Known rows, with every step that occurs
A C G: [-13   4  27   4   4 -15 -14  34   4  -2  15  25   2   1  10  18  23  13
  -4  12  18   9  -7  -2  -3   4  -2   8 -21]
U Q D: [-19   0  26  -3 -12  -8 -25  -3  -5  -6   0  36  -8  -2   0  -3   2   5
  -2   9   3  -1  -8  -8   3   7   2  -1  -7]
G B: [ -5  -1  12   0   7 -14  -5  17   5  -7   8  28  12   4   1   2  13  15
  -8  13  10   9 -14  -5   9  10  -3   6 -15]
Q U: [-22  -1  12   1  -1   3  -2  15   8  -7   6  23  -6   6  -6   5   6  11
  -3  12  13  12  -4  -1  -1  16   2   2 -15]
D Q U: [-27  -7  10   0   9  -3   8  15   7  -2   6  27 -13   0  -5  12   0  14
   4   9   7   8   0   3  -6  17   6   7 -19]
G C: [  7   2  25  -1   0 -17 -17  16   7  -4   8  19   6   8   4   5  10  13
  -2   8  16   1 -11  -6   0  11   5  -4 -25]
U Q D B G C: [  4  -1  20   0 -13 -19 -33  25   2 -12  -4  40 -12   3   5   0   4  13
  -4   5  -2 -13  -7   3  -7  12   8  13 -21]
T A C N: [  3   3  33   1   2 -14 -21  34   4   6  21  22  -1   7   4   9  21  -2
   0  13  12   2  10  -8  19   2  -4   1 -11]
D Q: [-11  -9  19  -1  14 -12   2  11   4   4   8  29  -3  -1   2  12   7  12
   5  13   3   1  -6   2  -2  10   3   1 -18]
U Q D A C G B: [-21  13  17  -4  -1 -32 -19  30  -7  -8   7  37  -2  -4   6  11  14  19
  -6   6  12   6  -8 -15  -4   2   0  14 -19]
C A D Q U: [-25  -6   5  -3   8  -5  -2  10   6   3  10  42 -22   4  -3   7   9  16
  15   7   3  12  -4   6  -8  15  -5   5 -11]
N C G: [-16   9  25   2  -3 -11 -21  13   1  -1   6  23  -7  -2   1  12  19  12
  -8  15  16  14 -17   2 -13   4  -2   9 -19]
T A D Q U: [-23  -6  14  -2  10 -10   2  13   7   4   9  40 -20   6  -6  10   8  15
  12   2   8  10   2  10  -1  17  -4   4 -11]
T A D: [ -2   0  26  -2   3 -15 -17   9   6   6  12  40  -3  13   0   0  22  10
   4   7  10   8  -7   8   9   9 -13  -8  -6]
D A C: [ -5   7  21 -10   4 -22  -6  30   6   4  18  20   7   8   5  11  19   5
  -3  13  19  -2   0 -11   0   5   4  -1 -26]
Q D: [ -8   1  23  -1  -7 -10 -19  -2  -3  -2  11  31  -2   2  -4  -5  11   1
  -4  12   7  -2 -10  -6   3   1   2  -8  -9]
U Q: [-18  -2  26  -2  -3  -4 -14  10   4  -6  -4  30  -2   1   6   6   3  14
  -1  13   4   6  -7  -4   2  16  -2   3 -12]
D A: [ -4   9  15  -5   5 -16  -4  17   2   4  10  25   2   7  -2   6  14  11
  -1  16  10   3  -7  -8  -6   8   1 -10 -22]
G B D: [ -7   2  17  -8   6  -6  -3  20  -2  -6   7  32   4  -5   2  -3  20  20
 -13   9   5  13 -11  -4   4   0   7  12 -22]
B G C A D: [ 14   3  15   0  -2 -19 -33  18   2   1   7  42 -12  14   6  -2  23  19
   6   5  10   5 -13   4  -6   9  -8   5 -12]
B D Q: [-13  -7  23  -9  14  -4   3  15  -3   5   8  33 -10 -10   3   9  14  17
   1   8   0   4  -3   4  -6   1  11   7 -25]
A D B: [ -3  -8  11  -7   4  -8 -13  18  14   0  11  41   1   5   8  -3  17  10
   7  11  -4  -2 -12  17  -2  11  -6   1 -14]
T A C: [ -8   2  37   0  -1 -18 -10  27   8   2  20  26   4  13   1  15  22  -5
  -7  12  15   2   2  -7  15   7  -4  -4 -16]
T A: [ -8   4  32   6  -1 -11  -9  15   6   2  13  31   0  11  -6  12  18   0
  -6  16   6   8  -5  -3  10  10  -9 -12 -10]

Rows
[-36   3   9  -6   8  -7   3  22  -3  -5   2  33 -23 -15  -5  13  10  26
  -6   4  10  20  -7   4 -18   5  11  29 -27] -> N C G B D Q U
[  1  -6  13   4  -9 -10 -22  23   1  -6   5  42 -11   2  -3  -4  14   4
  -8  15  -4 -10  -7  11  -4   7   4   9 -12] -> Q D B G
[ -2   4  20   5 -18 -17 -38  22   0  -8   2  48 -21   5   2   4  10   6
  -1  13 -12  -5 -12  -6  -9   9  -2   5 -15] -> U Q D B G C A
[  5  -1  25  -5   4  -9 -20  33   3   3  18  17   3   3  10   3  17   4
   2  13  16   0   7  -7  13   1   2   8 -14] -> A C N
[ 25   2  18   3   2 -14 -32  35  -3  -1   4  20  -6   5   6  -2  11  20
   1   8  16  -3   0  -1   2   7   7  14 -17] -> B G C N
[-33   0   7  -2  14  -5   9  28  -3  -6   5  38 -20 -13  -3  15  10  31
  -2   4   5  20  -4   3 -14   7   9  23 -26] -> C G B D Q U
[  0  -4  16  -5  12 -22 -16  10   4   7  12  42 -12   5   7   8  15  17
  17   5   3   2 -12   2  -8   8  -5  -1 -17] -> G C A D Q
[-15   8  26 -13  -8 -25 -17  18  -3   0  11  29  -3   2   4   4  10   2
  -1   8  13  -7   2 -17   1   3   7   0 -19] -> U Q D A C
[ 15  -3  15   4  -2 -17 -22  36   9  -8   3  30  -3   8   5   5  12  15
  -6  10   4  -8  -9   8  -7  14   7  11 -27] -> D B G C
[-11  17  11  -7  10 -18  -2  32  -8   0  10  34  -5  -7   1   7  25  29
  -9   9   7  16 -12  -7 -13  -3   5   7 -28] -> C G B D A
[ -7   5  18  -8  -8 -11 -28  -2   4   5  10  38 -10   8   2  -4  24   4
   5  12   9  11 -17   2  -5   4 -11   1  -8] -> N C A D
[-14  20  14 -12   3 -20  -8  25  -8   0   6  30  -7  -9  -1   6  25  24
 -12   9  11  16 -14  -6 -17  -5   8  14 -31] -> N C G B D A
[-14  13  22  -2   0 -27 -18  27  -5   2  19  30  -6   0   5  14  22   9
  -3  10  16   2  -5 -10  -9  -4   2  -1 -22] -> Q D A C G
[-11   5  12   7   9 -17 -10  25   2  -8   7  33   5  -1   3  11  18  23
  -8  13  10  16 -18  -2  -2   7  -6  10 -16] -> C G B
[  7  -5  13  -2  11 -24 -21  18   0   7   6  46 -18   7   7   6  16  21
  14   4   4  -1  -9   8 -10  10  -3  10 -16] -> B G C A D Q
[-13  13  14  -2   3 -34 -14  30  -6  -5  17  33   2  -1   3  10  21  15
  -8   8  16   6 -10 -13  -3  -3   1   8 -21] -> Q D A C G B
[-28  -5   7  -7  12  -3  12  22   0  -6   5  34 -15  -9  -5   7   6  23
  -2   4   4  14  -2   2  -5  10  12  20 -25] -> G B D Q U
[  2  -7  12   4  -1  -7 -13  33   8  -6   3  37  -5   5   2   3  15  10
  -7  18  -3  -5  -7  14  -5  13   2  13 -17] -> D B G
[ 27  -3  11  -3   4 -16 -36  39   4   0   6  33  -9   5  12  -8  15  22
   9   4   6  -7  -1  14  -1   8   2  18 -16] -> A D B G C N
[-23  13  26  -4  -5 -26 -21  27  -7  -1  10  34 -10  -3   8  15  15  13
  -1   8  13   3  -3 -12 -10   0   1   5 -20] -> U Q D A C G
[-16  11  20  -9  -8 -18 -18   4  -8   0   3  34  -9   1  -2  -1   5   8
   0  10   4  -3  -5 -14  -6   5   3  -8 -14] -> U Q D A
